What can hang from each mark
K_500: K_282 K_362 K_994
K_326: K_362 K_919
K_261: K_133
K_502: K_362 K_919
K_469: K_312 K_839
K_233: K_502
K_919: K_326 K_500
K_282: K_312
K_994: K_839
K_346: K_312
K_362: K_133 K_500 K_502

Each row was made from one small tree. The marks that hang from a mark follow it in brackets, in the order of their numbers. Every link used is in the known rows. Write each row's tree.
Known rows
K_502{K_919{K_500{K_994}}}: 1,-22,-12,-51,1,-22,26,19,21,26,-34,9,7,-3,-8,13,-1,7,38,13,29,-9,-27,-8,20,12,6,-15,0,2,-9,32,-1,14,29,7,12,4,-10,16,-23,21,6,9,15,18,31,-8,22,-20,-26,40
K_502{K_362{K_133 K_500{K_282}} K_919}: 32,6,-2,-27,14,-16,45,-15,5,4,7,5,18,19,-21,8,16,5,16,16,14,9,-26,10,5,-10,10,-8,9,-10,4,17,-22,-2,14,5,13,2,-10,19,8,1,-6,5,13,13,-1,20,-6,19,-9,41
K_326{K_362{K_500{K_282} K_502} K_919}: 11,1,27,-35,-6,-30,9,6,-3,15,-30,8,2,18,-38,-6,19,9,-3,10,8,23,24,-14,33,-2,27,-33,-26,-12,50,29,-15,47,3,36,-4,0,-23,-18,6,-42,-9,35,-24,52,-20,-1,10,18,12,40
K_919{K_500}: -4,-9,-13,5,16,2,8,28,-4,21,-9,0,-1,14,-6,-4,-2,1,17,6,16,0,-16,-4,10,-3,-14,-25,-13,-10,-8,25,11,1,13,-6,-19,-5,-2,-9,-15,5,-4,16,11,8,12,2,5,-10,1,12
K_233{K_502{K_919}}: 7,-1,5,-38,-9,0,10,20,-6,12,0,14,-2,-18,17,-8,11,0,2,-4,10,-2,-15,-6,4,23,-14,-2,11,27,-24,-9,-30,4,8,18,-11,6,-21,7,-10,4,-23,-4,-20,9,15,-11,-1,16,-12,35
K_502{K_362{K_133 K_500{K_282 K_994}}}: 34,-7,-4,-10,2,13,39,-14,41,-25,-6,-15,33,21,-32,16,-8,12,6,9,13,-15,-30,33,-4,-21,25,-17,6,-27,-13,30,-9,-5,9,-14,30,3,-16,23,14,1,27,13,23,6,21,9,7,-11,-22,29
K_500{K_362{K_502} K_994{K_839}}: -9,2,12,-40,-4,-9,-10,5,37,-17,-21,-39,33,9,-15,3,12,25,-24,-9,17,-9,-9,18,14,24,10,-32,53,-16,-37,23,4,28,-3,18,18,55,-45,31,-22,-9,23,34,-8,15,6,2,19,-5,-17,21
K_362{K_500{K_282}}: 14,5,0,-5,3,10,21,14,-5,-9,-13,-6,-13,10,-19,5,4,10,9,14,12,8,11,1,-1,2,18,-12,-5,0,15,12,-6,-6,-3,12,2,-8,-20,-5,3,-16,16,11,-1,7,-3,15,4,19,5,11
K_469{K_839}: 14,7,20,-22,15,-32,-5,-7,19,8,-6,4,2,-16,8,19,-2,-13,4,-9,-3,-30,10,-9,9,21,-9,1,10,-1,-12,6,-6,-3,-11,1,14,9,-12,-2,0,-3,11,-11,-3,6,9,1,-5,-8,-9,8
K_282{K_312}: -19,15,-16,12,-1,0,-17,2,-11,-9,8,5,4,-6,-5,-3,1,2,31,-2,-2,1,2,-2,-2,-1,-4,-2,31,23,-4,6,-28,-8,15,9,4,-9,7,-13,12,-2,13,-1,5,-4,9,10,0,0,0,9
K_919{K_326}: -7,6,4,0,-10,8,-16,-13,10,1,-8,3,18,-18,-10,-6,-32,-5,-16,-19,-5,-1,-6,-3,15,16,5,-4,5,-1,-2,-5,10,1,23,10,-24,13,-7,-1,7,-14,-11,7,14,-20,1,-7,-23,1,-8,-17
K_502{K_362{K_500{K_282 K_994}} K_919}: 23,-15,9,-71,-6,-14,65,-6,38,17,-31,1,4,0,-34,10,9,26,7,-12,29,-18,-13,3,10,4,40,5,7,2,-6,11,-30,0,19,19,27,6,-23,31,-11,-1,27,-2,-4,22,33,-14,18,1,-14,57
K_502{K_919}: -1,-1,1,-38,-2,-22,6,4,-6,23,-8,10,-6,-9,9,4,18,2,11,11,9,-1,-5,-11,10,14,5,6,2,13,10,0,-15,6,16,13,6,-1,5,10,-15,10,-13,-9,-4,9,6,-7,-1,10,-14,23
K_233{K_502}: 5,12,7,-1,-9,21,-2,12,1,-7,1,14,0,-15,6,-10,5,0,-10,-6,-2,-3,-4,7,-8,6,-18,-16,11,9,-28,-3,-19,1,0,0,-14,0,-28,-3,0,-2,-4,8,-20,4,11,-10,3,8,-2,10
K_233{K_502{K_362{K_500} K_919}}: 23,7,18,-38,-14,12,29,8,8,37,-22,12,-7,8,4,-25,26,-10,4,-28,33,1,-24,6,19,15,-7,-3,5,33,-34,-7,-25,-18,8,30,-17,-8,-46,7,-5,-8,-2,1,-27,16,37,-14,5,12,-8,69
K_919{K_326 K_500}: -10,-6,-11,5,4,6,-12,8,6,22,-17,2,18,-5,-10,1,-32,-4,10,-19,6,4,-20,-11,25,11,-10,-31,-1,-16,-10,19,22,4,38,-1,-33,7,-16,-8,-7,-10,-19,13,26,-15,12,-2,-24,-1,-5,-6
K_233{K_502{K_362 K_919}}: 15,2,12,-54,-7,8,31,-9,7,30,3,8,0,-5,7,-19,21,3,-15,-24,11,-7,-28,0,10,7,-13,-4,18,25,-25,-14,-44,-6,15,17,-17,18,-16,18,-8,5,-17,-14,-24,13,31,-22,7,6,0,50
K_919{K_326{K_362{K_133}} K_500{K_282}}: 11,-7,-17,0,22,-8,2,10,17,7,9,-4,52,1,-50,8,-39,-4,-10,20,8,5,-32,2,10,-20,7,-52,-20,-45,-8,49,16,24,37,-20,-12,10,-2,-13,20,-30,-30,27,37,-10,-12,-6,-19,5,12,6
K_502{K_919{K_326}}: -1,5,3,-39,-14,-19,-4,-14,3,20,-13,14,16,-23,1,10,-20,-3,3,-12,4,-4,-11,-13,26,27,13,6,12,12,8,-5,0,5,37,23,-15,20,-4,9,-3,-3,-25,-4,10,-13,0,-12,-23,14,-16,13
K_326{K_919}: -5,2,6,-20,-10,-25,11,-7,-10,10,-4,19,-13,-2,1,5,3,9,10,7,-17,-4,14,-21,8,0,0,0,-6,-4,31,3,-16,27,13,23,-11,-3,-2,-5,16,4,-13,6,-5,13,-4,0,-4,-6,-18,1
K_326{K_919{K_500{K_282}}}: -7,-1,-17,-23,19,-29,40,14,-8,19,-4,11,-14,7,-25,6,3,28,21,38,-6,4,8,-19,4,-12,-1,-38,-17,-19,33,41,-31,34,28,20,-26,6,-6,-6,5,7,-19,19,3,26,2,8,-1,-4,-16,9
K_261{K_133}: 4,-13,-4,14,-7,18,-12,-21,-9,-10,10,13,24,3,5,4,-25,0,-15,12,3,4,-22,13,-20,-12,-18,-22,14,-5,-6,26,11,-13,-22,-1,10,6,24,-13,-5,-1,-18,3,-6,-2,-2,9,-13,4,-15,-1
K_919{K_326{K_362{K_133}} K_500{K_994}}: 8,-19,-13,2,-3,-4,-6,8,38,11,-24,3,71,-2,-37,19,-46,-19,5,-3,25,-26,-54,8,25,-6,12,-42,-14,-40,-27,45,37,18,38,-23,-2,10,-13,-6,14,-14,-6,33,45,-9,11,-19,1,-23,-14,23
K_994{K_839}: 7,5,7,-5,-1,-14,-3,18,7,4,-9,-11,26,7,-9,4,5,-13,-4,7,2,-3,12,-4,-8,9,-15,-4,13,16,-5,-1,9,19,5,30,-4,24,-5,0,-10,3,-3,-4,-2,-7,7,0,5,5,-1,7
K_326{K_362 K_919{K_500{K_994{K_839}}}}: -12,-24,6,-46,0,-58,16,34,23,41,-47,5,46,7,-46,15,-9,-14,20,12,27,-28,-7,-23,16,-6,3,-28,-9,-8,12,44,7,62,28,57,-3,22,-14,-12,-7,-1,7,17,7,20,27,-27,29,-42,-21,54
K_919{K_326{K_362{K_133}}}: 6,-4,-1,14,-1,-2,-26,-12,14,3,4,8,55,-11,-29,7,-38,-31,-17,-3,-1,-8,-27,9,17,-7,3,-20,-9,-28,-3,23,26,8,18,-15,-3,5,2,-9,28,-22,-31,22,27,-13,-16,-14,-28,8,4,-3
K_500{K_282 K_994{K_839}}: 10,-3,3,-42,1,-16,28,20,35,-23,-14,-23,30,-2,-37,22,-9,17,-12,25,3,-29,6,2,-19,4,18,-15,20,4,-6,17,-20,34,-1,28,20,35,-9,23,-23,4,24,0,-2,-16,11,-3,17,-6,-19,16
K_919{K_326{K_362{K_500}}}: 4,0,19,1,-15,-6,-15,2,8,27,-34,8,24,1,-34,0,-19,-28,-2,-40,24,8,-6,1,31,13,22,-10,-18,5,-2,12,37,-3,18,20,-10,-17,-29,-21,15,-48,5,17,3,-6,-3,-24,-14,12,15,16
K_919{K_326 K_500{K_362}}: -21,-8,-30,-6,8,-2,1,0,12,26,-5,-10,4,-9,-13,-8,-17,18,-3,-26,8,6,-29,-9,30,20,-4,-32,18,-28,-39,41,17,-2,33,2,-31,22,-44,9,17,-19,-3,28,32,-14,8,2,-19,0,-11,-7
K_500{K_282{K_312} K_362{K_502} K_994}: -19,12,-28,-46,3,-4,5,-5,21,-37,2,-23,-1,-5,-32,5,3,60,-1,-1,3,-8,-4,12,11,14,30,-36,76,-17,-23,37,-50,9,9,-8,31,45,-32,33,5,-19,28,24,-4,20,5,17,14,-5,-17,13
K_326{K_362}: 10,-10,6,-12,-4,-19,0,5,1,24,-6,-7,19,-4,-28,-2,-1,-9,-7,-7,6,-2,-1,-2,7,-12,12,-9,-19,-11,-3,8,-4,4,-5,8,8,-7,3,-10,13,-21,0,4,-10,2,-6,-24,10,-6,20,23
K_346{K_312}: -10,26,-5,-9,7,17,12,2,3,-7,14,15,-7,-3,8,-7,-2,-2,2,-13,1,6,5,-13,-6,14,-8,11,7,13,2,-1,0,13,-5,-30,-8,2,-24,-1,4,8,3,0,8,-29,-1,5,19,3,4,-20
K_500{K_362}: -14,3,-16,-16,11,-13,9,-8,1,2,10,-10,-10,-9,-2,-4,12,22,-13,-7,-2,1,-10,1,7,5,10,-7,22,-16,-24,24,-6,-10,0,2,1,23,-33,10,21,-11,16,18,2,-2,-5,-1,-1,-4,-8,0
K_469{K_312 K_839}: 28,29,14,-25,22,-26,-1,12,25,17,8,17,2,-25,-1,3,-3,-9,5,-21,-5,-12,6,-31,21,42,-20,7,16,-7,-22,14,2,0,-19,4,23,18,-4,-15,2,-3,6,1,2,5,2,3,17,3,2,11

Write each row's tree
-8,13,-14,-1,13,-21,-5,2,-11,10,3,18,8,25,5,-3,27,24,27,21,-2,15,-28,-4,40,-3,-19,-55,18,-49,-3,61,1,36,23,-13,-18,27,-35,3,16,2,-36,58,24,49,-24,30,-8,2,-25,12 => K_326{K_919{K_500{K_362{K_133 K_502}}}}
-9,-6,-25,-47,3,-10,40,-15,29,-28,4,-30,-4,-22,-29,15,-9,42,-21,4,-1,-22,-10,10,-5,-1,30,-12,31,-30,-30,32,-28,1,4,-5,23,32,-31,34,15,-8,37,18,8,-6,6,3,8,-13,-20,1 => K_500{K_282 K_362 K_994}
-21,-3,-28,-23,16,-28,23,9,-14,30,-7,10,-16,3,-7,0,15,26,22,-1,-3,1,-15,-21,32,-3,-10,-34,5,-23,1,40,-9,26,28,17,-23,19,-36,-2,23,5,-2,31,15,21,-4,7,-4,-13,-25,9 => K_326{K_919{K_500{K_362}}}
-7,-3,-28,-7,9,0,8,-12,26,-28,3,-11,23,-11,-2,15,-4,22,0,-1,2,-27,-39,27,6,-4,9,-10,30,-36,-41,36,3,2,4,-34,33,21,-27,23,34,10,25,25,30,-4,-2,7,-3,-20,-39,4 => K_500{K_362{K_133} K_994}
12,4,25,-39,-27,-5,-3,22,9,37,-39,23,17,-14,-14,-10,-9,-30,1,-40,32,2,-23,-7,35,40,9,-10,-4,24,-19,3,6,2,26,38,-22,-5,-49,-9,-1,-43,-12,18,-18,3,17,-34,-16,20,4,58 => K_233{K_502{K_919{K_326{K_362{K_500}}}}}
-17,2,-22,-48,15,-7,28,33,-9,35,3,4,-19,-11,11,-18,20,23,10,-9,22,-1,-37,-3,24,15,-21,-34,25,-1,-52,31,-21,3,24,11,-24,23,-56,11,-6,0,-6,29,-1,18,24,-7,5,6,-15,47 => K_233{K_502{K_919{K_500{K_362}}}}
7,-1,30,-8,-15,0,-33,-12,26,19,-19,-4,35,2,-22,-11,-22,-5,-35,-32,12,13,-10,-2,41,16,15,-31,-1,-16,-1,7,16,17,18,4,-12,22,-9,-4,-6,-43,-32,19,-9,9,-13,-24,-17,11,27,13 => K_919{K_326{K_362{K_502}}}
-4,6,-14,-24,-8,8,9,17,15,-27,-24,-2,-8,-3,-40,15,-8,17,39,11,20,-8,12,7,-3,3,30,-10,29,16,-6,22,-27,-7,10,6,40,-4,-22,-4,6,-9,55,18,18,3,27,9,16,-5,-16,27 => K_362{K_500{K_282{K_312} K_994}}
12,5,5,-26,-13,-2,-11,5,9,21,6,23,50,-18,-6,0,-18,-32,-10,-15,13,-10,-35,-3,19,20,-3,-29,4,4,-27,15,-2,18,31,3,-19,14,-22,-2,22,-19,-47,14,3,-7,-3,-26,-26,19,-9,34 => K_233{K_502{K_919{K_326{K_362{K_133}}}}}
-9,-18,17,-43,-10,-37,4,26,27,38,-46,8,19,24,-24,3,-5,7,10,-2,23,-3,-11,-11,44,-3,14,-51,-17,-34,15,41,-2,52,20,14,-1,15,-23,-8,-4,-11,-9,40,-4,56,10,-26,30,-32,-14,54 => K_326{K_362{K_502} K_919{K_500{K_994}}}
26,8,12,12,-12,3,-7,19,31,-24,-35,-5,53,19,-16,21,2,-23,28,14,27,-21,-13,30,-9,3,-1,-15,13,4,-22,28,44,15,-3,12,24,7,-28,-5,-9,10,22,19,26,0,12,16,1,2,-37,35 => K_362{K_133 K_500{K_994{K_839}}}
-17,-9,-11,-43,4,-27,17,7,20,15,-30,1,-1,10,-8,1,16,41,8,-2,9,-5,-15,3,44,11,5,-48,17,-41,-10,51,-7,45,28,11,-6,33,-50,18,1,0,-1,56,9,52,11,6,10,-21,-37,29 => K_326{K_919{K_500{K_362{K_502} K_994}}}
18,5,19,-12,-1,-3,-4,18,11,8,-23,-13,13,31,-42,-2,7,6,-8,5,24,24,10,13,23,-5,29,-33,-15,-19,12,24,2,18,-9,7,8,1,-29,-7,-8,-47,4,33,-16,33,-17,-5,7,21,34,36 => K_326{K_362{K_500{K_282} K_502}}
18,-12,16,-55,-20,-13,38,-3,29,25,-41,5,8,8,-20,6,16,1,22,-20,36,-14,-23,7,19,9,24,15,6,16,-15,9,-5,-6,15,28,23,-8,-29,32,-12,3,31,-3,2,16,37,-15,15,-16,-27,62 => K_502{K_362{K_500{K_994}} K_919}
22,-11,18,-58,-30,16,35,12,30,20,-37,15,-1,-1,-9,-7,16,2,9,-37,35,-22,-37,19,13,19,5,-1,13,24,-45,-2,-23,-8,16,22,5,-1,-53,23,-12,3,23,0,-17,19,55,-18,11,-6,-24,74 => K_233{K_502{K_362{K_500{K_994}} K_919}}
14,4,-1,-20,-1,-2,8,-40,17,20,9,14,41,-10,-2,-1,-9,-6,-7,-17,-1,-8,-45,1,25,6,-2,-2,18,-8,-15,6,-4,-2,42,0,-11,23,2,23,8,-7,-38,-10,23,-12,9,-2,-30,6,-25,17 => K_502{K_362{K_133} K_919{K_326}}
15,5,13,12,-6,-2,-41,-14,20,0,-4,-3,58,9,-20,-3,-21,-19,-15,-8,1,14,-26,9,36,7,6,-38,0,-33,-5,23,30,19,16,-25,-6,19,-7,-8,6,-39,-42,39,9,5,-21,-12,-22,10,16,9 => K_919{K_326{K_362{K_133 K_502}}}
11,-8,9,-45,-8,-12,16,-37,17,37,-5,9,23,-11,-6,-4,-12,6,-18,-34,4,-4,-23,-10,37,16,7,8,21,8,-11,-8,-17,-5,37,30,-18,21,-4,26,-5,-14,-20,-19,7,-9,13,-16,-24,-2,-11,19 => K_502{K_362 K_919{K_326}}
8,15,-30,6,-3,17,2,16,17,-48,-6,2,27,7,-36,17,-12,10,52,26,10,-8,-4,26,-16,-7,20,-17,33,-3,-5,36,-19,-5,12,-14,45,-6,-15,-3,16,9,32,27,35,5,4,28,5,1,-27,29 => K_362{K_133 K_500{K_282{K_312} K_994}}
-15,-18,-34,-27,11,-10,27,11,27,9,-18,-17,4,0,-19,4,-5,22,13,-12,17,-13,-39,8,17,-1,9,-33,16,-36,-42,50,5,-1,18,-5,11,18,-42,21,6,4,34,26,23,6,20,-6,18,-30,-21,20 => K_919{K_500{K_362 K_994}}
-16,36,-34,3,20,7,-23,-8,-8,-40,33,-18,12,4,-16,1,12,43,12,26,-17,12,-11,23,12,-3,5,-43,63,-25,-20,44,-42,7,7,-31,21,38,-20,14,20,-21,-7,40,12,11,-27,30,-7,16,-1,-4 => K_500{K_282{K_312} K_362{K_133 K_502}}
14,-19,-4,-67,-4,2,43,22,32,33,-27,13,11,-1,-9,-7,8,8,3,-25,36,-25,-47,1,24,4,-3,-25,15,11,-54,16,-28,8,32,9,-16,14,-31,29,-25,16,3,3,-9,17,64,-29,22,-25,-23,70 => K_233{K_502{K_362 K_919{K_500{K_994}}}}
23,13,21,22,-14,9,-47,0,24,5,-29,11,54,24,-22,4,-11,-26,-2,-21,16,21,-21,20,44,21,14,-39,-10,-24,-4,29,52,14,11,-13,-2,1,-31,-22,5,-46,-28,45,9,13,-22,-5,-23,27,20,20 => K_919{K_326{K_362{K_133 K_500 K_502}}}
-5,-27,-13,-14,-9,6,-7,4,37,18,-35,2,25,-11,-17,8,-40,2,8,-20,19,-15,-36,1,25,16,10,-26,-3,-22,-22,24,28,11,41,-10,-20,16,-25,1,-10,-3,6,21,33,-4,29,-11,-4,-18,-25,12 => K_919{K_326 K_500{K_994}}
14,4,-7,-7,15,-7,-12,20,2,21,-8,11,34,35,14,0,18,3,31,31,18,19,-35,6,31,5,-12,-46,5,-17,3,39,13,29,22,-27,1,25,-4,3,-27,13,-55,36,15,46,-5,15,-5,17,-13,35 => K_362{K_133 K_502{K_919{K_500}}}
23,9,25,-12,-4,-19,-24,20,2,25,-30,13,44,34,-12,10,30,-21,30,9,26,23,-17,12,40,7,14,-25,-11,1,10,29,23,16,2,-4,24,-2,-21,-13,-10,-24,-31,45,-1,48,-17,-3,1,26,11,62 => K_326{K_362{K_133 K_500 K_502{K_919}}}
-15,-1,-21,-32,-2,-5,12,4,20,-35,-1,-11,4,-18,-36,18,-22,27,21,15,1,-18,7,6,-18,0,29,-8,39,10,-4,24,-49,0,12,-2,27,10,6,11,5,-4,32,-1,10,-5,19,2,14,-16,-23,17 => K_500{K_282{K_312} K_994}
-19,1,-14,-8,10,4,-18,1,15,22,-14,-12,9,11,-7,-13,-6,25,-18,-29,13,20,-34,5,55,27,-5,-55,26,-35,-30,41,22,14,35,-3,-37,45,-45,10,-12,-31,-17,45,15,15,-3,1,-28,13,2,-3 => K_919{K_326 K_500{K_362{K_502}}}
-5,21,-8,13,10,5,-24,-12,0,-23,14,-17,24,16,14,-2,24,20,-14,13,-6,4,-26,21,23,10,-10,-40,35,-37,-26,35,12,6,2,-32,15,34,-28,19,14,-17,-23,43,10,22,-31,24,-10,12,-3,-3 => K_500{K_362{K_133 K_502}}
-3,8,-21,17,20,8,-19,14,2,0,10,-8,22,25,3,-8,20,18,6,13,10,18,-39,21,36,0,-16,-54,24,-47,-36,60,18,11,12,-38,-3,35,-33,7,-1,-10,-18,57,23,31,-20,22,-7,5,2,12 => K_919{K_500{K_362{K_133 K_502}}}
-24,8,-41,-49,5,-18,19,4,21,-33,-4,-35,18,-20,-47,9,-5,35,7,10,5,-23,5,11,-18,10,20,-21,79,3,-34,35,-43,13,13,32,29,50,-22,24,12,-8,52,11,14,-16,16,4,16,-9,-31,21 => K_500{K_282{K_312} K_362 K_994{K_839}}
-11,-12,-4,-16,-10,-5,-8,24,45,6,-37,-9,44,-4,-37,11,-37,-13,7,-13,20,-15,-20,-2,13,25,9,-32,20,-4,-28,23,31,26,36,26,-14,35,-20,7,-25,-2,9,11,30,-22,26,-15,0,-17,-24,20 => K_919{K_326 K_500{K_994{K_839}}}
29,11,8,1,-3,-5,16,20,25,-42,-25,-19,41,15,-35,31,-4,-12,14,36,19,-17,-2,21,-15,-5,12,-22,17,-6,-8,32,18,24,2,14,30,12,-25,9,-6,2,23,29,22,-7,2,19,8,9,-31,34 => K_362{K_133 K_500{K_282 K_994{K_839}}}
-18,-13,-34,-36,9,-3,36,3,43,-2,-14,-26,8,-28,-39,10,-36,42,-13,-10,12,-18,-38,-3,19,17,33,-42,21,-49,-39,53,-5,11,44,-5,-12,41,-50,27,12,-19,22,23,36,-17,18,-8,-15,-13,-28,-6 => K_919{K_326 K_500{K_282 K_362 K_994}}
1,-2,-3,-34,5,3,11,43,-9,34,-9,23,-1,-3,8,-10,14,-3,27,6,21,2,-22,-11,9,14,-24,-27,-3,22,-26,17,-17,10,27,10,-29,2,-29,-2,-24,16,-25,17,-13,25,24,-7,7,10,-8,49 => K_233{K_502{K_919{K_500}}}
16,15,11,-7,3,-8,-20,3,5,-2,6,15,30,15,18,4,21,1,15,24,-5,10,-15,7,26,12,0,-21,11,-6,6,20,-1,22,11,-14,13,23,-4,9,-19,5,-50,18,2,29,-15,15,-4,20,-12,27 => K_362{K_133 K_502{K_919}}
-2,-7,0,-25,1,-7,-16,17,4,37,-25,11,17,5,3,-3,-3,8,11,-6,26,14,-21,-11,52,38,0,-41,5,-7,-2,21,16,23,44,7,-32,28,-18,5,-37,-11,-48,24,11,23,4,-1,-18,18,-5,23 => K_362{K_502{K_919{K_326 K_500}}}
